Each row was made from one path, in order. Every step used is in the known rows, and no mark comes twice. Write each row's path.
Known rows:
pumeg -> peteme: [ -8 -21  -3  14   3   3   8 -14  14  13  -9 -61  -7   3  17 -20  30  -7
  27 -18   1 -34   2  11]
kizab -> peteme -> vosuf: [  5 -10  -8  11   4 -15 -33   2 -29  39 -22  -7 -13 -11  12   5   1  -9
  -2  30 -10 -12  -7   1]
pumeg -> dotin -> vosuf -> vuna: [ 19  -8  -4   7   2  53  -6  12 -28   6   1 -58   2 -20  25  14  -5   4
  11 -19  -8  -1 -32 -22]
pumeg -> dotin: [-14   1  -4  -1 -19  22  17 -14 -16  20   7 -23   5 -11  15 -22  17  23
  -4  -3   7   2 -36  -6]
peteme -> vosuf: [ -8  -7   0   4  13 -42  -3   3  -5   8 -18  -9  -4 -46  -6 -11  10  11
  20  28 -10   9 -14  -5]
vuna -> peteme -> vosuf: [  5 -17   5  -9  11 -32  -5   0  -4  10 -29 -19  -4 -39 -10  10  -9  -6
   9  30 -28   2  21 -21]
dotin -> vosuf: [ 26  -1  10  23  10  -1 -21  27  -3   3 -16 -29  -8   9   4  -8 -16   1
  14 -46  -2 -14  -2   3]
rokeb -> peteme -> vosuf -> vuna -> mozo: [ -5  11 -13  17  10 -63 -19  -4  -6 -11  -6  -4 -11 -71  -2   2  -6  -2
  -6  33   3  29 -53 -14]
mozo -> pumeg -> kizab: [-14 -13  29 -27 -12  21  20 -27 -16  14  -1  17  39   2 -16  -6   7 -12
   5   6  24  -5 -24  41]
rokeb -> peteme -> vosuf -> vuna -> kizab: [ -4  14   3   0  -9 -25 -15  -3   3 -17 -14   9   5 -85   1  25 -14 -15
 -10  59 -20  25 -25  -9]
peteme -> vosuf -> vuna: [  3 -12 -14  -4  21 -15  -5  -9  -2  -1 -12 -34  -3 -67   4  16   4 -10
  26  49 -20   7 -19 -14]
rokeb -> peteme -> vosuf -> vuna: [ -5  10  -1  11  -8 -39  -3 -13  -9  -6  -7   1  -7 -79 -15  18 -10  -2
   5  34 -17  18 -40  -4]
kizab -> peteme: [ 12  -3 -11  14  -7  10 -29  -7 -20  39  -8 -14 -12  30  22   2  -2 -18
 -14  -1   3 -35  -3  15]
mozo -> pumeg -> vuna -> kizab: [-17 -12  42 -50 -10  14   6 -33   2  -5   9  13  55 -31  37  -8  10 -21
  12  21  17  -8 -10  11]
dotin -> vosuf -> vuna: [ 38  -5  -3  15  23  22 -22  20  -4  -5 -10 -54  -8 -11  13  22 -17 -15
  23 -31 -14 -18  -9  -7]
mozo -> kizab: [ -8 -11  -1   5 -34  20  13 -20  -3  12 -12 -10  15 -23  -3  -7   7  13
 -13 -26  28 -14  -7  21]
dotin -> vosuf -> vuna -> kizab: [ 36  -1   3   5  20  36 -38  28   6 -18 -17 -48   5 -18  33  31 -20 -32
  10  -1 -16  -6   4 -11]
mozo -> kizab -> peteme: [  0 -15  -6   8 -42  43 -15 -22 -25  39 -18  -9   5   2  14   9   0  -7
 -32 -20  28 -37   0  26]
vuna -> kizab -> peteme: [ 13   6  -6   2 -12  27 -45   3  -4  19 -18  -3   3  20  42  10  -5 -32
 -30  30  -2 -21  10   7]
dotin -> vosuf -> vuna -> mozo -> kizab: [ 29 -14 -13  20  15  19 -33  18  -7  -9 -13 -57   7 -21  27  12  -9 -11
  -2 -45  27 -11 -25  -8]
pumeg -> vosuf: [ -3   6  14   7 -16  -8  -7 -49  -1  23  10 -26   5  24   7 -37  -8  -6
  20  -7 -22  -7 -11  19]
rokeb -> peteme -> vosuf -> vuna -> mozo -> pumeg: [-15  12   7  -6  15 -56 -17 -22 -16  -1  -5  17  15 -69  -8  -9 -13  -3
  -4  30  11  30 -64  -3]
rokeb -> peteme -> vosuf: [-12  14  12  18 -15 -62   0 -10  -6   0  -9  24  -7 -58 -25  -7 -10  16
  -3  18  -8  22 -33   1]
vosuf -> vuna -> mozo -> pumeg -> kizab: [ -1 -10  -9 -21  18   9 -12 -22  -6   0   7 -21  30 -11  13   5  12 -30
   1  24  34   2 -54  14]
vosuf -> vuna -> dotin: [ -9   5 -29 -10  15  10   0 -13 -19   2   4 -50   8   4  -9   9   4 -43
  22   7 -12 -14  -8  -4]
pumeg -> vosuf -> vuna: [ 10   0   0   1  -7  13  -7 -56  -5  14  13 -48   6   0  19  -8 -10 -24
  27  16 -33 -13 -21  10]
peteme -> vosuf -> vuna -> kizab: [  2  -6  -9 -12  21  -4 -17   3   8  -9 -20 -27  11 -75  21  25   0 -22
  12  75 -23  12  -8 -18]
vosuf -> vuna -> kizab -> peteme: [ 23   1 -23 -10  -2  48 -40  -6  -3  10 -12 -30   4 -10  47  37  -8 -50
 -18  46 -13 -24   0  -2]

Which path is each row?
[ 14 -15 -33   8  27 -17 -55   4 -29  28 -16 -33 -13 -22  36  12   4 -29
  -7  44   0  -8 -30 -14]
kizab -> peteme -> vosuf -> vuna -> mozo
[-17 -21 -18  -2 -17  38 -14 -24 -54  33 -23 -28  19 -25   2  32   2 -36
 -12  16   9 -20   1   6]
mozo -> kizab -> peteme -> vosuf -> vuna -> dotin
[ -9 -17 -14 -17  37   2 -17 -29   2   5  -1 -54  18 -13  35 -20  19 -29
  22  -1  22 -17 -44  -1]
vosuf -> vuna -> mozo -> pumeg -> peteme
[-10 -24   1   8 -29  20 -17 -17 -35  37 -27  -5   8 -31   7  12  -1  -1
 -23  10  17 -19  -2  16]
mozo -> kizab -> peteme -> vosuf
[-33 -21   6 -12  45 -45 -20 -19  -4  13 -15 -27  20 -17  24 -51  26  -4
  22   4  29   3 -38  -2]
vuna -> mozo -> pumeg -> peteme -> vosuf
[-16 -21  42 -51  -4  11 -18 -28 -29  14  -5  19  49 -40  45   7   4 -31
   5  54   8  -7  -8   4]
mozo -> pumeg -> vuna -> kizab -> peteme -> vosuf
[  3 -11 -30   2  39 -45 -25   4  -1  -1 -11 -43  -5 -56  16  -3  12  -8
  14  45   1  17 -42 -23]
peteme -> vosuf -> vuna -> mozo
[ 11 -14 -39   5  -6  29 -38 -17 -19  17  -6 -44   3 -10  39  16   4 -26
 -30  -2  33 -25 -33   2]
vosuf -> vuna -> mozo -> kizab -> peteme
[-13 -24  30 -25  -7  17  -9 -25 -45  36 -14  26  35  -3  -6  15   1 -23
  -4  38  15  -5 -19  32]
mozo -> pumeg -> kizab -> peteme -> vosuf
[-21 -13  46 -34  11   8  11 -17 -42   5  11 -12  54  15   2 -13   1 -32
  39 -44  13 -15  -9   6]
mozo -> pumeg -> vuna -> dotin -> vosuf
[-27 -25  23 -37  33  18  -6 -33   3   3 -23 -32  37 -55  29   1  11 -33
  30  48  -8  -5  -7  -2]
mozo -> pumeg -> peteme -> vosuf -> vuna -> kizab
[ 14 -30 -22  10   2   9 -36   8 -31  20  -7 -30   4 -11  16  40  18 -41
 -14  60  12  -7 -34   8]
pumeg -> kizab -> peteme -> vosuf -> vuna -> mozo
[-21 -11   7 -12 -12  -7  21 -15 -22  -3  23 -34  26   6   4  -3  29 -31
  31 -13   4 -19  -2  -2]
pumeg -> vuna -> dotin
[ 13 -15 -22   2  12   7 -35  -8 -30  33 -18 -30 -11 -29  21  31  -2 -29
   5  47 -19 -17 -13  -7]
kizab -> peteme -> vosuf -> vuna
[  0 -28 -14  -2 -22  42 -19 -23 -35  32 -25 -24   9 -49  17  34  -5 -14
 -19  23   9 -23  -9   7]
mozo -> kizab -> peteme -> vosuf -> vuna
[ -1  11   5  17  20  -2  -9  23 -29   5 -10 -35   8  47 -22 -13 -10 -27
  22 -53  -3 -12   9  -5]
vuna -> dotin -> vosuf
[ -2 -28  18 -32   0  38 -13 -30 -47  33 -11   4  34 -23   4  39  -3 -40
   3  54   9  -9 -27  27]
mozo -> pumeg -> kizab -> peteme -> vosuf -> vuna
[-12  -6  11 -13   9 -18  -6 -15  -9   8   0   7  34  13   4 -27  15 -10
 -10   4  47   8 -49  26]
vuna -> mozo -> pumeg -> kizab
[-10  -1  37 -18   5  35   3 -13 -39  22  -3  -5  31   2  12 -25 -13  13
   7 -36  14   5 -39   2]
mozo -> pumeg -> dotin -> vosuf
[ 44  -4  -4   7  12  54 -56  27 -12   3 -25 -45   4   5  44  44 -26 -46
  -8   2 -20 -27   9  -8]
dotin -> vosuf -> vuna -> kizab -> peteme
[-10   7  33 -41   2  28 -13 -68  -2  10   5  -7  45  -9  28 -18 -20 -39
  15  31 -20   2 -16  18]
mozo -> pumeg -> vosuf -> vuna -> kizab
[  9 -15 -13 -20  11  29 -30 -18 -27  21   3 -19  24  12  26  16   5 -46
 -14  27  31 -14 -47  18]
vosuf -> vuna -> mozo -> pumeg -> kizab -> peteme
[-19  -7 -23  -9  27 -20  -1  -7 -24   4 -10 -40   8 -40 -15  12   8 -30
  32  40 -24  11 -10 -18]
peteme -> vosuf -> vuna -> dotin
[-28 -28 -17  -2  32   0   7 -15 -14   6 -15 -83   5 -30   4   5  30 -40
  50  21 -21 -13   2 -14]
pumeg -> peteme -> vosuf -> vuna -> dotin
[ -2  -9 -21  18 -19   7 -34 -10 -18  29 -12 -15   3  15  32 -16   9  -4
 -44 -21  52 -24 -27  13]
vuna -> mozo -> kizab -> peteme
[  1 -16  -1  -2   0 -32  -6  -5   6  -7  24 -35   9 -15  41 -22  37  -4
  13  -7  29  -8 -36  -8]
pumeg -> vuna -> mozo
[ 26 -12 -20 -14   7  17  -4 -12   3   5 -13 -54  -2 -21   7  35 -14 -29
   8  13 -32 -24  11 -16]
vosuf -> vuna -> peteme
[-15   6   3 -15  31 -39 -16 -15  -1  13  -2   7  21  10  16 -53   5   1
  -2 -13  38   6 -48   7]
vuna -> mozo -> pumeg
[  9  -1  12  16  -4  32  -2  15 -25  12  -2 -36  -1   3  15 -11  -1  21
   2 -37   3   1 -26 -12]
pumeg -> dotin -> vosuf
[ 25  -5  -4   2  -7  84 -40  15 -36  20 -10 -51   9   0  56  34 -14 -26
 -21   5 -10 -10 -18 -21]
pumeg -> dotin -> vosuf -> vuna -> kizab -> peteme
[ -2  -6  32 -42   3  24  -5 -76 -18  22   2 -24  36   3   9  -8 -30 -35
  21   7 -34 -12  -7   8]
mozo -> pumeg -> vosuf -> vuna -> peteme
[-22  13  -7   9  -3 -41   2 -11 -28  -5  -5  -6   2 -54 -33  14 -10 -25
  10  28 -19  20 -26  -8]
rokeb -> peteme -> vosuf -> vuna -> dotin
[ 11   3 -14   5  11 -12 -29 -45   1  11  16 -55   3   8  32 -29  -1 -26
  15  10 -12   0 -40   2]
pumeg -> vosuf -> vuna -> mozo
